Each row was made from one small tree. Brackets hold a mark, then the marks that hang from it, in the order of their numbers. Every link used is in the known rows. Write each row's tree.
In the rows, zero is written as 128.
Known rows
{Z574 {Z585 {Z804 Z726 Z885} {Z863 Z313}}}: [102 148 162 140 162 116  73 145 118 148 145 164 106 141 137 134 113]
{Z726 {Z804 {Z585 Z574 {Z863 Z313}} Z885}}: [ 95 179 155  83 198 135  94 130 135 132 146 124 119 126  84 124 131]
{Z804 {Z585 Z574 Z863} Z726 Z885}: [ 98 151 171 106 188 102  88 124 123 134 142  99 132 150  97 115 145]
{Z186 {Z863 Z313 {Z585 Z574 Z804}}}: [163 203 178 178 176 176  78 147 155  66 166 173 165 160 143 187 103]
{Z804 {Z585 Z574 {Z863 Z313}} Z726 Z885}: [100 173 161  98 202 111  97 145 117 128 133 125 139 131 111 120 132]
{Z585 Z574 {Z804 Z726} {Z863 Z313}}: [148 172 181 154 178 113  65 155 103 131 120 160 157 160 137 166 112]
{Z804 {Z585 Z574 {Z863 Z313}} Z885}: [102 171 161  91 197 124  90 160 137 102 134 140 130 137 104 130 127]
{Z523 {Z804 Z885}}: [ 97 150 127 113 162 122 104 104 160 151 193 100  99 115 115 123 137]
{Z804 {Z585 Z863} Z726 Z885}: [ 87 140 145 110 181 109 107 139 110 154 135 101 113 131  98  90 155]
{Z574 {Z585 {Z804 Z726} {Z863 Z313}}}: [112 160 183 167 156 123  80 155 106 131 116 162 123 148 130 142 104]
{Z804 Z585 Z726}: [ 82 152 146 132 159 138 123 128 129 136 142  86 134 129 109  98 141]
{Z313 Z863}: [133 152 149 123 148 155 129 146 153 111 130 140 124 132 110 110 121]
{Z313 {Z863 Z585}}: [145 174 159 148 159 171 142 143 170  93 138 143 137 123 104 117 118]
{Z585 Z574 Z804 {Z863 Z313}}: [150 170 182 149 173 125  60 168 124 106 121 173 149 167 131 175 107]
{Z585 Z804}: [123 138 144 159 136 148  80 141 149 128 158 133 126 158 137 145 124]
{Z585 Z863}: [128 150 168 136 152 112 101 161 109 117 103 135 119 144 108 127 139]
{Z313 {Z863 {Z585 {Z804 Z726 Z885}}}}: [142 153 135 153 168 167 111 121 170 152 190 143 129 134 127 119 123]
{Z863 Z585}: [129 171 155 160 151 148 124 138 155  97 145 127 136 128 118 134 129]
{Z804 Z585 Z726 Z885}: [ 72 140 124 106 165 133 116 117 142 152 170  86 114 123 114  90 147]

Write each row's tree
[138 161 159 128 184 106  59 145 116 150 149 162 137 153 143 159 120]	{Z585 Z574 {Z804 Z726 Z885} {Z863 Z313}}
[113 129 123 140 145 129  78 118 140 171 188 121 114 146 147 129 135]	{Z585 {Z804 Z726 Z885}}
[ 92 168 166 117 159 155 101  97 159 121 159  83 133 145  82 131 130]	{Z726 {Z804 {Z585 Z574}}}
[109 184 182 117 191 129  96 167 124  86 103 137 147 142 100 136 121]	{Z804 {Z585 Z574 {Z863 Z313}}}
[154 192 156 151 182 170  71 137 167  79 192 174 146 151 150 180 111]	{Z186 {Z863 Z313 {Z585 Z574 {Z804 Z885}}}}
[166 173 184 171 163 177  91 131 189  90 167 153 159 164 118 162 101]	{Z313 {Z863 {Z585 Z574 Z804}}}
[156 160 161 145 169 169  85 122 202 107 195 158 140 157 121 155 109]	{Z313 {Z863 {Z585 Z574 {Z804 Z885}}}}
[ 83 157 144  94 165 149  93  90 173 137 190  85 114 137  87 122 135]	{Z726 {Z804 {Z585 Z574} Z885}}
[101 149 170 102 182 115  81 138 144 109 142 113 122 155  92 125 140]	{Z804 {Z585 Z574 Z863} Z885}
[163 205 179 183 181 164  84 131 133  91 164 159 172 155 148 179 109]	{Z186 {Z863 Z313 {Z585 Z574 {Z804 Z726}}}}
[ 84 152 151 106 173 125  96 103 152 133 179  88 133 141 112 116 137]	{Z804 {Z585 Z574} Z726 Z885}
[150 192 170 173 169 163  82 145 170  85 163 165 166 149 142 185  98]	{Z863 Z313 {Z585 Z574 Z804}}
[ 95 163 171 132 166 134 103 113 140 115 147  85 151 148 107 124 129]	{Z804 {Z585 Z574} Z726}
[ 88 123 150 152 133 130  75 104 154 151 191 126 100 152 140 132 116]	{Z574 {Z585 {Z804 Z726 Z885}}}
[139 141 172 139 170  99  50 126 121 156 159 137 132 173 130 155 131]	{Z585 Z574 {Z804 Z726 Z885} Z863}
[101 125 172 152 147 110  66 126 124 153 153 138  97 159 124 131 124]	{Z574 {Z585 {Z804 Z726 Z885} Z863}}
[ 76 163 151 109 191 120  99  73 160 154 205  60 127 129  98 122 135]	{Z523 {Z804 {Z585 Z574} Z726 Z885}}
[137 165 156 154 171 122  86 168  92 152 114 161 138 142 138 141 122]	{Z585 {Z804 Z726} {Z863 Z313}}
[104 145 161 137 158 128  67 159 140 121 144 177  96 145 131 145 106]	{Z574 {Z585 {Z804 Z885} {Z863 Z313}}}
[140 159 156 159 161 147  69 118 189 107 203 138 139 162 137 172 116]	{Z863 {Z585 Z574 {Z804 Z885}}}
[156 162 162 150 173 159  90 108 181 131 197 142 149 153 128 147 111]	{Z313 {Z863 {Z585 Z574 {Z804 Z726 Z885}}}}
[142 204 154 153 173 170 129 158 136  69 137 161 144 118 132 141 122]	{Z186 {Z863 Z313 Z585}}
